Every row comes from one small tree of marks. The marks that hang from a mark follow it in brackets, in alphabetical order. Every link used is in the known rows. Which tree was each row made from?
Known rows:
limi[sile[nirano]]: 0.781  -2.792  -1.050  -1.181  1.177  0.102  2.013  3.025  1.065  1.887  1.994  -0.067  1.653  0.267  -0.317  -0.188  0.611  0.463  3.588  0.406
sile[nirano[dofev[limi]]]: 0.241  -2.360  -0.341  -2.470  -0.449  0.633  2.925  1.900  2.026  -0.406  -0.500  -2.142  -0.285  -2.277  -1.435  1.699  -0.588  1.621  0.266  0.840
nirano[nemu[limi] sile]: 1.270  1.050  -0.825  -2.912  1.070  1.426  2.927  1.731  -0.122  -0.498  -1.370  2.417  1.412  -0.407  -1.047  -1.993  -0.040  -0.619  4.392  -2.271
limi[malov sile[nirano]]: -0.908  -2.025  -1.187  0.621  0.891  0.843  0.316  1.885  1.504  1.827  1.421  -2.695  1.488  0.378  0.409  1.314  0.145  -1.699  1.592  0.425
nemu[nirano[dofev sile[limi]]]: 1.006  -3.256  -1.049  -2.852  -0.812  -0.177  0.325  0.330  -1.467  -1.147  -4.020  0.343  -0.716  1.060  -1.096  0.604  -0.179  0.403  -0.073  0.129
limi[sile]: 0.323  -2.103  -0.336  -0.999  1.694  -2.158  0.958  1.259  1.343  0.995  -0.845  0.138  3.092  0.568  1.011  -0.067  -0.425  0.726  3.591  -0.340
malov[limi[sile[nirano[dofev]]]]: 0.758  -1.423  -1.144  -0.658  1.677  -2.119  1.402  1.547  1.926  0.299  0.170  2.367  -0.298  -1.537  -2.707  2.307  0.731  1.345  0.501  -0.255
nemu[limi[malov]]: -1.330  -0.967  -0.077  -1.307  3.199  2.134  2.624  -0.195  2.943  -0.299  -2.966  -2.084  2.161  0.585  1.266  1.237  -3.009  -1.580  0.288  0.932
sile[limi]: -0.236  -2.369  0.728  0.880  1.741  -0.065  -0.214  -1.185  0.566  2.331  0.930  0.049  1.692  0.744  1.354  -0.495  -0.842  -0.362  1.088  0.074
lilod[malov[limi[sile[nirano]]]]: 0.463  1.362  -2.103  1.103  2.718  -1.615  2.080  -0.168  3.246  -0.393  -1.986  0.910  -1.400  1.370  -0.648  0.665  1.088  0.322  -0.679  0.058
dofev[limi]: 1.043  -0.781  0.590  -0.337  2.484  -1.068  1.122  0.446  2.484  -0.475  -3.208  -0.155  1.481  -0.804  1.200  1.274  -0.331  2.577  0.988  -0.897
limi[malov sile[nirano[dofev]]]: -1.621  -2.536  -1.182  -0.699  -0.577  -0.083  1.003  1.159  1.939  0.992  0.254  -3.863  1.007  -0.759  -0.760  1.801  -0.595  -1.589  0.688  0.808
dofev[limi[malov]]: -0.294  -0.277  0.531  1.176  2.144  -0.311  0.068  -0.297  2.946  -0.225  -3.610  -2.537  1.327  -0.630  2.002  2.338  -0.737  0.769  -0.650  -0.715
nemu[limi nirano]: 1.404  -2.714  -0.585  -4.100  2.657  2.614  3.344  1.738  1.297  -0.556  -5.019  0.818  0.870  2.198  0.157  0.073  -2.858  -0.445  0.848  0.475
nemu[limi[malov sile] nirano]: 0.708  -2.988  -1.012  -2.649  2.884  1.985  2.202  0.900  1.678  0.049  -5.330  -0.285  1.218  2.318  0.023  0.642  -2.009  -2.142  0.216  -0.022
malov[limi]: 0.059  0.419  -0.092  0.672  2.657  -1.592  0.407  0.661  2.040  -0.127  -1.574  2.361  0.542  0.123  0.005  2.330  -0.688  1.638  -0.006  -0.544
lilod[malov[limi[sile[nirano[nemu]]]]]: 0.596  2.443  -1.762  0.886  1.575  -1.923  1.907  -0.024  2.959  0.151  -1.568  1.147  -1.679  0.835  -1.152  -0.572  1.001  -0.592  -0.015  -1.550
nemu[nirano[dofev[limi[malov]] sile]]: 0.928  -1.765  -1.162  -2.675  -0.607  -0.278  0.635  0.759  0.111  -2.438  -7.037  -1.211  -0.783  -0.044  -0.790  2.412  -0.169  1.023  -1.098  -0.300
sile[limi[malov] nirano[dofev nemu]]: -1.488  -1.602  0.379  0.420  -2.567  1.725  0.580  -0.534  0.506  2.804  3.164  -3.232  -0.680  -1.639  -1.613  -0.478  -1.092  -3.715  -0.551  -1.139
sile[nirano[nemu]]: -0.040  -0.192  -0.230  -1.574  -1.190  1.965  2.086  3.326  0.815  2.107  3.229  -0.415  0.682  -0.209  -0.461  -1.202  -0.935  -0.818  3.431  -1.265
dofev[limi[malov sile]]: 0.546  -1.042  0.162  1.207  2.446  -1.573  -0.234  -0.271  2.878  0.309  -3.300  -1.481  1.663  -0.762  1.024  1.917  0.456  0.763  0.353  -1.366
dofev[limi[malov sile[nirano[nemu]]]]: 1.204  -0.631  -0.096  0.920  1.290  0.125  0.745  0.955  2.332  1.363  -0.558  -1.134  0.679  -1.466  -0.459  0.732  1.262  -0.271  1.083  -2.456
dofev[limi[malov sile[nirano]]]: 0.915  -1.893  -0.426  0.881  2.343  0.173  0.569  0.931  2.526  0.784  -1.043  -1.468  0.751  -1.056  0.098  1.926  1.239  0.601  0.287  -0.897

Write each row's tree:
-0.225  1.595  -0.285  -1.767  -1.931  -1.683  0.983  -0.299  0.954  -2.104  -4.431  -1.234  -0.154  -3.267  -1.832  0.392  0.297  0.221  0.891  -3.179 -> nirano[dofev[limi[malov]] nemu sile]
-1.658  -3.384  -0.002  0.551  -1.031  2.066  0.365  -0.800  0.968  2.206  2.490  -3.758  -0.621  -1.147  -0.890  1.537  -0.740  -2.289  -1.625  1.539 -> sile[limi[malov] nirano[dofev]]
0.271  -1.724  -0.729  -2.595  -1.482  -1.095  2.538  2.413  1.114  1.406  1.232  -0.627  1.013  -1.516  -2.195  -1.045  -0.398  -0.317  3.562  -1.353 -> limi[sile[nirano[dofev nemu]]]
-1.488  0.144  0.220  -3.465  -1.256  -1.139  3.231  -0.661  2.787  -0.254  -3.740  -2.374  1.825  -2.393  -2.118  -1.110  -3.376  -2.557  1.563  -2.138 -> nirano[dofev nemu[limi[malov sile]]]
-1.323  -1.842  -0.766  -0.520  -0.557  -0.778  -0.472  -1.918  -0.243  -0.931  -1.988  -1.943  0.428  -1.338  -0.648  1.663  0.282  -0.461  -0.550  0.841 -> nirano[dofev sile[limi[malov]]]
0.731  0.239  0.106  -2.893  1.068  -0.020  3.193  1.046  1.779  1.139  -1.161  1.229  2.638  -0.381  -0.804  -2.668  -1.870  -1.379  4.219  -2.702 -> nirano[nemu[limi[sile]]]
-0.200  -1.308  -0.620  1.438  1.736  0.757  -1.120  -0.973  -0.721  0.594  0.128  -0.171  0.782  0.829  0.984  0.690  1.442  -0.691  0.893  0.177 -> nirano[sile[limi[malov]]]
-0.703  -1.831  -0.372  -1.498  -0.620  1.074  2.292  1.351  2.454  -0.240  -0.780  -3.569  -0.570  -1.932  -1.013  2.578  -0.717  0.668  -0.637  0.923 -> sile[nirano[dofev[limi[malov]]]]
0.984  -0.185  -0.893  -0.663  0.420  -1.976  1.426  1.603  1.641  0.855  0.290  2.720  -0.461  -1.977  -3.160  1.102  0.705  0.568  1.018  -1.912 -> malov[limi[sile[nirano[dofev nemu]]]]
1.228  -1.155  -1.289  0.458  2.813  -1.226  0.821  2.141  1.546  1.240  1.116  3.318  0.087  -0.604  -1.832  1.932  1.375  1.259  1.212  -0.393 -> malov[limi[sile[nirano]]]
1.109  0.449  -0.130  -0.051  -0.198  -0.036  -0.297  0.045  -1.751  1.603  1.512  2.546  0.874  0.056  -0.432  -2.494  1.296  -0.777  3.623  -2.966 -> nirano[nemu sile[limi]]
-0.106  1.189  -2.104  0.024  1.740  -2.537  2.471  -0.716  3.723  -1.111  -3.148  -0.290  -1.635  0.083  -1.501  1.128  0.518  0.252  -1.396  0.210 -> lilod[malov[limi[sile[nirano[dofev]]]]]
1.665  -2.869  -1.043  -1.139  0.875  1.079  -0.478  1.221  -1.928  0.282  -2.457  1.998  -0.061  2.749  0.606  0.009  0.801  0.207  0.953  -0.245 -> nemu[nirano[sile[limi]]]
0.407  -0.676  -0.059  -2.667  -2.032  0.620  2.984  2.186  1.792  0.416  0.176  -1.634  -0.558  -2.896  -2.456  -0.180  -0.788  0.365  1.385  -1.854 -> sile[nirano[dofev[limi] nemu]]
-1.524  -1.028  -0.656  -0.742  -1.987  -0.318  1.173  1.341  1.721  1.619  0.733  -3.295  0.923  -1.189  -1.450  0.384  -0.752  -2.612  1.516  -1.070 -> limi[malov sile[nirano[dofev nemu]]]
0.118  0.578  -0.705  -4.922  -1.126  -0.229  3.879  0.505  0.384  -2.148  -3.380  0.632  0.766  -2.361  -2.908  -1.131  -1.194  -0.317  3.131  -1.871 -> nirano[dofev nemu[limi] sile]
-0.915  -3.025  -0.107  2.170  0.922  3.193  -0.380  0.062  0.598  3.308  4.209  -2.157  -0.074  0.538  0.426  1.039  0.071  -2.447  -0.605  1.077 -> sile[limi[malov] nirano]
-1.412  -0.908  0.510  -1.096  -0.298  -1.874  1.117  -1.115  3.360  -1.701  -5.403  -4.234  0.919  -2.428  0.127  2.629  -2.169  0.874  -1.419  -0.053 -> nirano[dofev[limi[malov]]]
-0.543  -2.668  -0.986  -2.629  2.057  1.953  3.670  0.713  2.691  0.198  -1.448  -2.153  1.368  -0.911  -1.603  1.300  -1.483  -1.730  0.695  1.256 -> nemu[limi[malov sile[nirano[dofev]]]]
-0.550  -0.934  -0.365  -4.173  -1.501  2.004  4.764  2.128  1.823  0.498  0.621  -1.378  0.215  -2.080  -2.693  -0.907  -2.462  -1.133  2.145  -0.499 -> sile[nirano[dofev nemu[limi]]]
-0.412  0.691  0.576  -1.475  -2.185  -2.940  1.163  -0.948  2.753  -0.252  -3.953  -2.487  1.221  -3.449  -1.457  -0.236  -1.441  -0.737  0.720  -3.659 -> nirano[dofev[limi[malov sile]] nemu]
-0.254  0.653  -0.011  -1.478  0.928  0.705  2.265  0.353  2.119  1.349  -1.521  -0.267  2.526  -0.348  -0.432  -1.936  -2.146  -2.572  2.879  -2.825 -> nirano[nemu[limi[malov sile]]]
-0.073  -2.942  -0.981  -1.764  -1.051  0.284  -0.209  -0.168  -1.130  -0.780  -4.443  -0.965  -0.700  1.200  -0.692  1.180  -0.320  -0.841  -1.078  0.217 -> nemu[nirano[dofev sile[limi[malov]]]]
0.939  -1.405  -0.671  -1.407  -0.186  -0.120  1.950  3.077  0.833  2.468  2.696  0.654  1.535  -0.229  -1.012  -1.811  0.458  -0.494  4.486  -1.599 -> limi[sile[nirano[nemu]]]
0.616  -2.432  -1.440  -4.017  -1.238  -0.296  1.261  1.809  -0.809  -2.173  -5.452  -0.200  -0.163  0.983  -0.651  1.195  -0.897  1.071  0.781  0.369 -> nemu[nirano[dofev sile]]
1.239  -3.016  -0.496  -3.406  -0.286  -1.772  1.601  1.116  1.470  -1.249  -6.519  -0.815  0.165  -0.123  -0.842  1.135  -1.229  1.280  -0.058  -0.808 -> nemu[nirano[dofev[limi[sile]]]]
0.894  -2.326  -1.103  -0.477  0.764  1.351  -1.181  0.562  -1.634  0.470  -2.783  0.530  -0.118  2.769  0.833  0.756  0.602  -0.877  -0.079  -0.186 -> nemu[nirano[sile[limi[malov]]]]
-0.728  -1.097  0.287  1.864  -0.832  3.183  -0.279  0.253  0.228  4.098  5.005  -1.629  -0.253  -0.048  -0.189  -1.202  -0.390  -3.673  0.479  -1.464 -> sile[limi[malov] nirano[nemu]]
-0.578  -0.106  -0.015  -1.612  -2.298  0.950  2.299  1.653  2.077  0.501  -0.093  -2.880  -0.658  -2.834  -1.899  0.575  -1.082  -0.664  0.337  -1.655 -> sile[nirano[dofev[limi[malov]] nemu]]
-0.988  1.169  -0.761  -3.586  -1.333  0.579  2.821  -0.279  0.813  -2.081  -3.832  -1.022  0.692  -2.273  -2.433  -0.531  -1.541  -1.609  1.784  -1.882 -> nirano[dofev nemu[limi[malov]] sile]
